What can hang from each mark:
H: Y
W: Y
X: Y
Y: D H N W X
V: B D
N: D Y
D: B V W Y

Every row comes from one small tree of marks. Brackets hold a mark, then the marks that hang from it, in alphabetical order. Every link used is in the known rows. Which tree was each row made from?
Known rows:
(X (Y N W)): [-0.549 -0.379 -2.512  0.755  1.230  1.333  0.606 -0.445  1.188 -3.628
  0.139  0.145 -0.442 -0.150  0.562  0.674  1.505  1.048  0.356  0.000
  0.201 -0.139]
(N D (Y H X)): [-0.754  0.314 -3.836  2.577  1.300  1.507 -0.168 -0.561  0.299 -1.528
  0.363  0.713  0.399 -0.892  0.656 -0.737  2.460  2.070 -0.058 -0.578
  0.667  0.899]
(X Y): [-0.300  1.116 -0.023  0.011  0.416  0.043 -0.182 -0.455  0.314 -1.665
  0.360 -0.019 -0.349  0.985  0.579 -0.357  0.151  0.347 -0.006 -0.439
  0.312  0.115]
(N (D B (Y W))): [-0.604  0.877 -2.342  1.059 -0.090  0.956  0.199  0.538 -0.091 -1.681
  0.129  1.019 -0.925 -2.392  0.272 -0.903  3.115  1.100  0.835  0.971
  0.878  0.036]
(N (Y D W)): [-0.893 -0.435 -3.343  1.520  1.438  0.981  0.850  0.295  0.855 -1.908
  0.061  1.178  0.478 -0.007  0.213  0.010  2.099  1.549  0.191  0.369
  0.059  2.392]
(Y (D B) X): [-0.103  0.250 -2.829  1.841  2.260  0.204  1.200  0.763  2.138 -0.379
 -0.460  0.048  0.220  0.134  0.668  1.064  1.490  0.714 -0.144  0.998
  0.958  1.422]
(V B (D W)): [ 0.073  2.039  0.010 -0.145 -0.623 -0.116  0.903  1.673  0.091  0.248
  0.434  0.573 -0.428 -1.601  0.020 -0.322 -1.423 -0.590  0.592 -0.473
  0.208 -0.083]
(H (Y D W)): [-0.958 -0.390 -3.336  1.373  0.753  0.569  1.294 -0.252  1.497 -1.014
  0.272  0.890 -0.814  0.267  0.017  0.266  0.451  1.318  0.095  0.080
  0.223  2.638]
(D (W (Y H N X))): [-0.325 -1.050 -3.121  1.171  1.635  1.493 -0.942 -0.229  1.594 -3.338
 -0.480 -1.089 -0.407 -1.992  0.339  0.911  0.667  1.129 -0.038  0.425
  0.984  0.424]
(D B V (W (Y H N X))): [ 0.030 -0.900 -3.400  0.907  1.330  1.611  0.178  0.281  1.099 -4.211
 -1.058 -1.936 -1.242 -2.892  0.992  0.689  2.900  1.800  0.168  0.866
  1.709 -0.633]
(V D): [-0.227  1.200 -0.382 -0.060 -0.518  0.280  1.186  0.440  0.211  0.437
  0.376  0.809 -0.139 -0.353  0.021 -0.142 -0.220 -0.052  0.367 -0.822
 -0.240  1.549]
(D V W): [ 0.221 -0.156  0.934 -1.282 -0.791 -0.177  1.021  0.462 -0.669 -1.393
 -0.631 -0.578 -0.449 -0.949  0.348  0.072  1.376  0.621  0.184 -0.340
  0.562 -0.431]
(X (Y D H W)): [-1.660  0.729 -4.466  1.152  2.123  1.053 -0.787 -0.391  1.439 -2.923
  0.967  0.525 -0.191 -0.892  0.652  1.554  1.880  1.349  0.358 -0.838
  0.517  2.158]
(N (Y (D V) H X)): [-0.211 -0.301 -4.700  1.792  1.948  1.426  1.088 -0.072  0.526 -2.756
 -0.130 -0.048 -0.220 -0.231  1.407  0.665  2.731  2.813 -0.153 -0.337
  0.678  1.464]
(W (Y (D B V) H N X)): [ 0.196 -0.916 -5.642  2.034  1.942  1.976  1.376  0.021  2.278 -3.654
 -1.052 -1.377 -1.460 -2.166  1.304  1.497  2.306  2.277 -0.173  0.431
  1.088  0.914]
(D B V W (Y N X)): [ 1.226 -0.463 -1.988 -0.004  1.161  1.263  1.747  1.492  0.174 -3.747
 -1.165 -0.884 -1.546 -1.468  1.412  0.387  2.902  1.917  0.541  1.945
  1.652 -1.829]
(H (Y D N)): [ 0.681 -1.046 -3.245  1.155  0.829  1.115  2.648  0.330  1.857 -0.218
 -0.511  0.253 -1.274  0.800  0.171  0.626 -1.119  1.359 -0.273  0.122
 -0.064  1.994]
(X (Y H (N (D B V)) W)): [-0.788  0.241 -4.954  1.348  0.793  2.244  1.327 -0.312  0.657 -4.238
  0.025 -0.264 -1.486 -3.140  1.188  0.670  4.789  2.473  0.627 -0.888
  1.064 -0.519]
(D (V B) W (Y H N X)): [ 1.208  0.058 -3.742  0.509  1.030  1.771  0.194  1.274 -0.404 -4.138
 -0.151 -1.003 -2.052 -2.808  1.577  1.030  0.581  2.002  0.604  0.846
  1.179 -3.254]
(Y D N X): [ 0.610 -1.100 -3.655  1.827  2.099  1.141  2.340  0.294  2.648 -1.203
 -0.778  0.171  0.041  0.395  0.679  1.920  0.168  1.183 -0.325  0.292
  0.105  1.212]
(X (Y D W)): [-1.218  0.730 -2.697  0.928  1.385  0.490  0.579 -0.359  1.779 -2.753
  0.419  0.863 -0.120  0.294  0.553  0.874  1.410  0.979  0.206 -0.489
  0.290  2.154]

Write each row's tree:
[-0.201 -0.412 -6.039  2.756  0.637  2.311  1.496 -0.410  0.942 -3.698
  0.036 -0.034 -1.225 -3.790  1.228  1.305  2.286  2.342  0.441 -0.874
  0.476 -2.272] -> (Y H (N (D (V B))) W X)
[ 0.473 -1.254 -5.291  1.407  1.925  1.823  2.047  0.036  1.677 -2.546
 -0.606 -0.587 -0.802 -1.205  1.326  2.601  1.649  2.348 -0.139 -0.507
  0.394  0.548] -> (Y (D V) H N X)
[-0.012 -0.862 -3.218  1.169 -0.317  1.666  2.914  0.221  0.641 -2.356
 -0.894  0.069 -1.021 -2.922  0.543  0.321  4.131  1.773  0.513 -0.094
  0.562 -0.650] -> (Y (N (D B V)) W)
[ 0.640  0.729 -3.890  0.222  1.211  1.344  1.373  1.180  1.009 -3.450
 -0.112 -0.808 -1.714 -1.997  1.382  1.778  0.113  1.675  0.195 -0.963
  0.764 -0.810] -> (X (Y (D (V B) W) H N))
[-0.017 -0.875 -7.008  2.538  2.086  2.167  1.576  0.294  1.847 -3.848
 -0.032 -0.317 -1.128 -2.747  1.447  2.763  1.464  2.322  0.293 -0.194
  0.441 -1.058] -> (Y (D (V B)) H N W X)
[ 0.565 -1.047 -2.412  0.476  0.845  0.823  2.479  1.006  1.837 -0.524
 -0.748  0.164 -1.049  0.300 -0.062  0.676 -0.736  1.223 -0.137  0.280
  0.439  2.218] -> (H (Y (D W) N))
[-0.051  1.264 -0.907 -0.574  0.837 -0.101  1.836  1.114  0.904 -2.469
 -0.657 -0.478 -0.905 -0.317  1.078  0.443  2.554  1.162  0.176 -0.114
  1.431  1.207] -> (X (Y (D B V W)))
[ 0.590 -0.230 -2.614 -0.354  1.652  1.545 -0.988  2.104 -0.347 -1.899
 -0.123 -0.708 -1.195 -2.769  0.438  0.745  1.776  1.045  0.768  1.789
  1.390 -0.895] -> (D B W (Y H N))
[-0.161  1.044 -6.309  2.210  1.717  2.599  0.119  0.964  0.770 -3.697
  1.133  0.778 -1.489 -3.061  1.201  1.175  0.402  1.681  1.157  0.555
  0.448 -1.082] -> (V B (D (Y H N W X)))
[-0.321  0.301 -0.670  0.741 -1.197  0.348  1.553 -1.043  0.965 -3.111
 -1.122 -0.375 -0.737 -1.701  0.568 -1.068  1.932  1.442 -0.146 -0.932
  0.958  0.687] -> (N (D V (W (Y X))))
[ 0.412 -0.603 -3.345  0.452  2.065  1.718 -0.798  0.934  0.354 -3.045
 -0.050 -0.381 -0.773 -1.715  0.841  1.254  1.088  1.623  0.480  1.197
  1.158 -0.749] -> (D W (Y H N X))
[-0.856  0.336 -4.705  1.498  0.207  1.833  0.163 -0.844 -0.346 -4.167
  0.401  0.556 -1.253 -2.983  1.338  0.304  3.932  2.801  0.730 -0.479
  0.910 -0.443] -> (N (D V (Y H W X)))
[ 1.404 -0.355 -0.878 -1.098  0.088  1.118  1.596  1.901 -0.704 -2.838
 -1.103 -0.903 -1.842 -1.988  0.906  0.036  2.372  1.433  0.666  1.641
  1.233 -1.605] -> (D B V W (Y N))
[-1.165  1.344 -3.608  0.202  0.369  1.594 -0.927  0.530 -0.626 -2.181
  1.372  1.135 -0.956 -2.613  0.444  0.359  1.662  1.154  1.231 -0.156
  0.256  1.316] -> (V (D (Y H W)))
[ 0.168 -0.541 -3.857  1.271  1.091  1.686  1.805  0.745  0.941 -2.455
 -0.933 -0.761 -0.702 -3.349  0.978  1.103  4.004  2.116  0.279 -0.164
  1.594 -0.742] -> (Y H (N (D B V W)) X)
[-1.100 -0.448 -4.378  2.493  1.752  0.720  1.418 -0.651  2.344 -1.936
  0.155  0.835 -0.525  0.759  0.494  0.643  1.003  1.780 -0.007  0.430
  0.633  2.519] -> (H (Y D W X))
[-0.044  0.095 -4.304  0.901  2.187  1.600  0.563  0.187  1.802 -2.192
  0.230 -0.094 -0.718 -0.324  0.835  1.892  0.312  1.422 -0.059 -0.786
  0.239  1.478] -> (X (Y D H N))
[-0.021 -0.853 -5.760  1.399  2.140  2.519  0.165  0.505  0.110 -5.045
 -0.122 -0.782 -1.711 -2.961  1.639  1.361  4.423  2.803  0.892  1.669
  1.449 -1.780] -> (D B V (Y H N W X))
[-0.294  0.901 -3.449  1.516  0.679  1.336 -0.689 -0.351  0.042 -1.631
  0.536  0.631 -0.767 -1.716  0.864 -0.024  1.427  1.701  0.310 -0.174
  0.774  0.038] -> (N (D (Y H X)))
